Each row was made from one walk, in order. Every step used is in the known rows, and no mark comes twice. Write each row's walk.
Known rows:
ritu-zuze-tabi-ferativ-suzis: [-1.10  2.30 -6.57  1.16 -0.74 -0.15 -0.69  1.29  2.68  0.58 -1.21 -2.23
  0.29  3.86 -2.17  1.20  2.31  0.51 -1.00  0.79  3.74]
suzis-tabi: [-0.38 -0.70 -3.14  1.44  0.76 -0.46 -1.45  2.05  1.22  0.19 -0.72 -2.15
 -0.28  0.96 -2.71  1.20  1.12 -1.09 -1.58 -0.86  3.09]
zuze-tabi: [-0.92  0.68 -0.87  0.78  0.46 -0.79 -0.66  2.06  2.24  1.41 -0.34 -2.04
  0.64  1.77 -3.08  0.98  1.90 -0.22  0.34 -0.14  2.79]
ritu-zuze-ferativ-suzis: [-0.09  1.17 -2.69  1.58 -1.05 -0.25 -0.67  2.38  2.23 -1.96 -1.22 -0.47
  1.91  2.57 -1.71  1.10  0.91  1.50 -0.86  0.47  3.62]
suzis-zuze-tabi: [-0.20  2.02 -2.85  1.06  0.37 -0.48 -0.39  2.15  2.09  1.45 -0.40 -0.73
  0.33  1.06 -3.02  1.31  2.53 -0.49  0.49 -0.44  3.11]
ferativ-suzis-tabi-mavel-depi: [-0.49 -1.58 -3.22  2.21  0.59 -1.15 -4.07  1.36  0.43 -0.53 -1.37 -3.10
  0.82  0.95 -0.81  1.01  0.58  0.27 -2.99 -0.70  3.52]
ferativ-tabi: [-0.31 -0.52  0.58  0.25  0.29 -0.25 -2.21  2.86  0.36  0.59 -1.13 -1.78
  0.84  1.13 -3.40  0.94  1.50  1.40 -0.67 -0.44  2.49]
zuze-ferativ-suzis-tabi-mavel: [-0.30 -1.50 -1.97  2.06  0.35 -0.63 -2.92  1.69  0.10  0.26 -1.83 -1.50
  0.15  2.16  0.02  0.93  0.48 -0.08 -1.95 -0.37  3.34]
ferativ-tabi-zuze: [-0.07 -0.63  0.84  0.41  0.01  0.05 -2.73  3.07  1.48 -0.63 -0.96 -1.98
  0.23  1.33 -3.01  0.97  1.92  2.22 -2.76 -0.46  2.75]
tabi-mavel-kuga: [-0.49 -1.32  3.93  1.53  2.32 -1.01 -2.90  1.35 -0.44  0.12 -0.07 -3.20
  0.92  0.49 -2.45  0.70  1.55 -1.71 -0.12 -1.25  2.78]
mavel-depi: [ 0.22  0.20  1.50  1.54  0.15 -1.20 -2.48  2.24  1.56 -1.41 -0.19 -2.34
  2.15  0.03 -3.18  1.19  1.48  0.79 -0.30 -0.88  3.03]
zuze-tabi-ferativ: [-0.61  1.13 -1.71  0.85  0.19 -0.52 -1.43  1.50  1.53  1.81 -0.76 -2.48
 -0.36  2.40 -2.83  1.26  2.63 -0.73  0.48 -0.28  2.93]
tabi-mavel: [-0.29 -1.16  1.46  1.11  1.04 -0.82 -2.77  1.34 -0.08 -0.13 -0.78 -2.40
  0.90  1.73 -2.25  0.67  1.13  0.26 -0.07 -0.95  2.34]
mavel-tabi-zuze-ferativ-suzis: [ 0.47 -1.67  1.62  1.82 -0.24 -0.64 -1.97  0.91  2.13 -0.78 -1.11 -1.34
  0.11  1.70 -0.47  0.81  1.28  1.05 -4.25  0.15  2.86]
ritu-zuze: [-0.32  1.30 -2.90  1.03 -0.26 -0.37 -0.75  2.01  1.92 -1.78 -0.50 -1.64
  1.26  1.70 -3.45  1.12  1.23  0.69 -0.40 -0.20  3.11]
zuze-ferativ-tabi-mavel: [ 0.25 -1.38  3.30  0.86 -0.21 -0.58 -3.31  3.03 -1.00  0.58 -1.81 -1.16
  0.55  1.38 -1.56  0.94  1.23  1.55  0.57 -0.45  2.50]
tabi-zuze: [ 0.00  0.01  0.81  1.00  0.45 -0.22 -1.95  2.02  2.46 -1.45 -0.22 -2.09
  0.40  1.58 -2.74  0.93  1.82  0.91 -2.35 -0.77  2.79]
mavel-tabi-ferativ-suzis-zuze: [ 0.61 -0.16 -2.42  1.49  0.30 -0.29 -2.12 -0.50  0.42  1.28 -1.58 -1.75
 -0.22  1.42 -1.43  1.25  2.36 -0.72 -3.30 -0.48  3.06]
ritu-zuze-ferativ-tabi: [ 0.32  0.85 -1.28  0.97 -1.31 -0.09 -1.13  3.77  0.97 -0.99 -1.50 -0.07
  0.85  1.44 -2.71  1.34  1.40  2.10  0.43  0.30  3.26]
zuze-ferativ: [ 0.46  0.23  2.66  1.31 -0.13 -0.67 -1.18  2.65  1.20 -0.61 -0.63 -0.67
  1.32  1.22 -2.33  1.12  1.34  0.37  0.66 -0.62  2.85]
tabi-zuze-ferativ-suzis: [ 0.26  0.19  1.45  1.48 -0.42 -0.14 -1.85  2.30  2.68 -1.81 -1.00 -0.99
  1.16  2.49 -0.96  0.87  1.42  1.81 -2.83  0.00  3.29]
ritu-zuze-ferativ-suzis-mavel-tabi: [-0.11 -0.33 -1.73  1.74  1.07 -0.63 -1.23  1.60  0.49 -0.32 -1.34 -1.44
 -0.62  0.87 -0.59  0.99  1.23  0.99 -3.52  0.47  3.23]
mavel-tabi-ferativ: [ 0.37 -1.37  0.42  1.43  0.41 -0.69 -2.23  0.05  0.33  1.22 -0.99 -2.80
 -0.81  1.27 -2.42  1.22  2.06 -0.83 -1.74 -0.67  2.37]
zuze-tabi-ferativ-suzis-mavel: [-1.34  1.25 -1.85  0.75  1.87 -0.31 -2.00  1.87  0.94  2.47 -1.19 -3.33
 -1.26  2.61 -1.50  0.93  2.72  0.11 -2.37 -0.04  3.21]

Which walk is each row?
[ 0.37 -0.33  2.48  0.82 -0.54 -0.30 -1.95  3.52  0.27  0.38 -1.40 -0.73
  1.01  1.00 -2.45  1.16  1.45  1.65  0.49 -0.29  2.78] -> zuze-ferativ-tabi
[-0.74 -1.74  0.25  1.07  2.58 -0.75 -2.05  0.66  0.13  1.33 -0.96 -2.96
 -0.65  0.67 -1.35  0.56  1.32  0.36 -4.63 -0.32  2.27] -> ferativ-suzis-mavel-tabi
[ 0.05 -1.49  5.64  1.38  1.20 -0.82 -3.43  2.93 -1.26  0.67 -1.07 -1.79
  0.71  0.14 -1.66  0.99  1.61 -0.30  0.73 -0.68  2.83] -> zuze-ferativ-tabi-mavel-kuga
[-0.31 -0.31 -6.20  2.36 -0.33 -0.41 -2.20  1.88  0.84 -1.02 -1.91 -1.09
 -0.09  2.60 -0.15  1.13  0.45  0.41 -1.95  0.19  3.96] -> ritu-zuze-ferativ-suzis-tabi-mavel
[ 0.99 -0.33  1.61  1.19 -0.14 -0.26 -3.22  3.03 -1.14  0.73 -1.91  0.14
  0.63  0.63 -1.38  1.28  1.94  1.37  0.51 -0.77  2.91] -> suzis-zuze-ferativ-tabi-mavel
[ 0.88 -1.45  2.82  1.86 -0.17 -0.79 -1.91  1.29  1.64 -0.70 -0.68 -1.27
 -0.56  0.72 -1.38  1.09  1.55  0.36 -2.77 -0.35  2.61] -> mavel-tabi-zuze-ferativ
[ 0.04  1.23 -2.27  1.03  0.31 -0.11 -1.37  1.28  1.51 -0.23 -0.99 -0.88
  1.85  1.56 -2.36  0.95  1.75  0.58 -1.89 -0.50  3.18] -> ferativ-suzis-zuze
[-0.68  2.03 -3.86  1.02  0.28 -0.36 -0.54  1.49  2.33  1.64 -0.93 -0.90
  1.21  1.95 -2.12  1.02  2.36  0.12 -1.08  0.07  3.31] -> ferativ-suzis-zuze-tabi
[ 0.73  0.24  3.02  1.46 -0.31 -0.37 -1.80  2.83  2.31 -1.78 -0.54 -0.89
  0.43  1.38 -1.81  1.10  1.67  1.21 -1.18 -0.62  3.11] -> tabi-zuze-ferativ
[ 0.50 -0.49 -1.15  2.12 -0.32 -0.30 -1.97  2.85  2.32 -1.10 -0.82 -1.08
 -1.02  1.03 -1.30  1.45  1.39 -0.04 -2.61 -0.74  3.69] -> suzis-tabi-zuze-ferativ
[-1.04 -0.30  0.00  1.09  0.75 -1.01 -2.01  1.55  0.70  1.62 -0.70 -2.48
  0.25  2.12 -2.08  0.79  1.62 -0.24  0.61 -0.38  2.41] -> zuze-tabi-mavel
[-0.05  0.15  1.46  1.30 -0.21 -0.46 -1.34  2.14  1.65 -0.66 -1.11 -0.76
  2.06  2.23 -1.43  0.83  1.01  0.86 -0.78 -0.02  3.03] -> zuze-ferativ-suzis
[-0.70 -0.85 -4.07  1.57  0.48  0.00 -2.15  1.78  2.75 -1.03 -1.03 -2.57
 -0.50  2.22 -1.35  0.91  1.13  0.56 -5.10 -0.35  3.67] -> ferativ-suzis-tabi-zuze
[-0.25  0.30  2.15  1.15  1.69 -0.40 -1.86  2.86  0.50 -0.04 -1.08 -1.42
  0.35  1.27 -0.92  0.77  1.39  1.14 -2.05 -0.33  3.00] -> zuze-ferativ-suzis-mavel
[ 0.42  0.39  3.18  1.92  0.95 -0.68 -3.51  3.22  1.78 -2.29 -0.71 -2.00
  0.32  0.13 -0.37  1.04  1.91  2.56 -4.09 -0.46  3.85] -> tabi-zuze-ferativ-suzis-mavel-depi
[ 0.60  0.05 -0.21  1.80 -1.35 -0.96 -3.75  3.53 -0.15 -1.76 -1.65 -1.00
  1.49  0.38 -1.73  1.45  1.18  2.82  0.47 -0.03  3.43] -> ritu-zuze-ferativ-tabi-mavel-depi
[ 0.04 -1.25  1.10  1.24  2.40 -0.67 -2.75  0.70 -0.80  1.66 -0.89 -3.44
 -2.25  0.32 -1.83  1.15  2.36 -0.83 -3.07 -1.04  2.51] -> suzis-mavel-tabi-ferativ
[-0.40 -1.68  0.38  2.51  1.47 -0.93 -2.87  1.72 -0.12  0.52 -1.09 -2.20
  0.15  1.03 -0.09  0.97  0.80 -1.95 -1.82 -0.61  3.73] -> zuze-ferativ-suzis-tabi-mavel-kuga
[-0.32  0.79 -1.86  1.23  0.71 -0.77 -2.03  1.36  0.66  1.85 -0.78 -1.32
  0.05  1.45 -1.96  1.13  2.38 -0.58  0.63 -0.65  2.79] -> suzis-zuze-tabi-mavel
[-0.66 -0.26  3.91  1.14  3.73 -0.69 -2.13  2.68 -0.01  0.49  0.42 -3.38
 -0.27 -0.82 -2.93  0.90  2.13 -1.52 -1.41 -1.25  3.09] -> suzis-mavel-kuga
[ 0.69 -1.43  3.82  1.82  1.81 -0.73 -2.56  2.00  0.82 -0.13 -0.57 -1.78
 -2.11 -0.23 -0.80  1.07  1.95  0.64 -4.08 -0.71  2.61] -> suzis-mavel-tabi-zuze-ferativ
[-0.78  0.79 -3.34  1.18  0.52 -0.59 -1.91  0.90  1.26  1.88 -1.33 -1.42
  0.87  2.38 -1.16  0.79  2.10  0.15 -0.90 -0.07  3.04] -> ferativ-suzis-zuze-tabi-mavel
[-1.44  2.37 -5.89  0.93  1.08 -0.07 -1.31  2.06  1.69  1.12 -1.21 -3.02
 -1.34  2.91 -1.63  1.11  2.66  0.61 -2.28  0.47  3.77] -> ritu-zuze-tabi-ferativ-suzis-mavel
[-0.22 -0.47 -2.74  1.91 -0.06 -0.43 -1.53  2.38  1.52  0.01 -1.47 -0.96
  0.40  1.80 -0.79  1.18  0.69 -0.15 -2.08 -0.15  3.64] -> zuze-ferativ-suzis-tabi
[ 0.00  0.28  2.29  1.29  1.57 -0.15 -2.64  3.00  1.62 -1.23 -0.90 -1.65
 -0.57  1.52 -0.49  0.80  1.81  1.89 -4.15 -0.35  3.34] -> tabi-zuze-ferativ-suzis-mavel
[-0.86 -0.64 -4.78  1.37  0.69 -0.29 -1.63  1.54  1.67  0.29 -1.19 -2.31
  0.32  1.87 -1.88  0.92  0.73 -0.24 -3.18 -0.37  3.44] -> ferativ-suzis-tabi
[-0.42  0.18  4.97  1.55  2.88 -0.72 -2.03  3.02  0.33  0.18 -0.37 -2.17
  0.39  0.11 -1.11  0.77  1.74 -0.77 -1.83 -0.57  3.59] -> zuze-ferativ-suzis-mavel-kuga
[-0.14 -1.52  2.14  1.51  1.93 -0.81 -2.09  1.46 -0.07  1.13 -1.30 -1.83
 -0.68  0.53 -0.39  0.77  1.31  0.43 -3.47 -0.08  2.63] -> zuze-ferativ-suzis-mavel-tabi
[ 0.45  1.46 -1.13  1.56 -0.72 -0.39 -0.57  2.82  1.88 -1.92 -0.75 -0.24
  1.34  1.54 -2.62  1.34  1.25  0.77  0.81 -0.07  3.42] -> ritu-zuze-ferativ
[ 1.44  0.03  2.17  1.71 -0.56 -0.89 -4.45  3.15 -0.92 -0.30 -1.70 -0.22
  1.29 -0.82 -1.36  1.55  2.00  1.82  0.77 -0.87  3.20] -> suzis-zuze-ferativ-tabi-mavel-depi
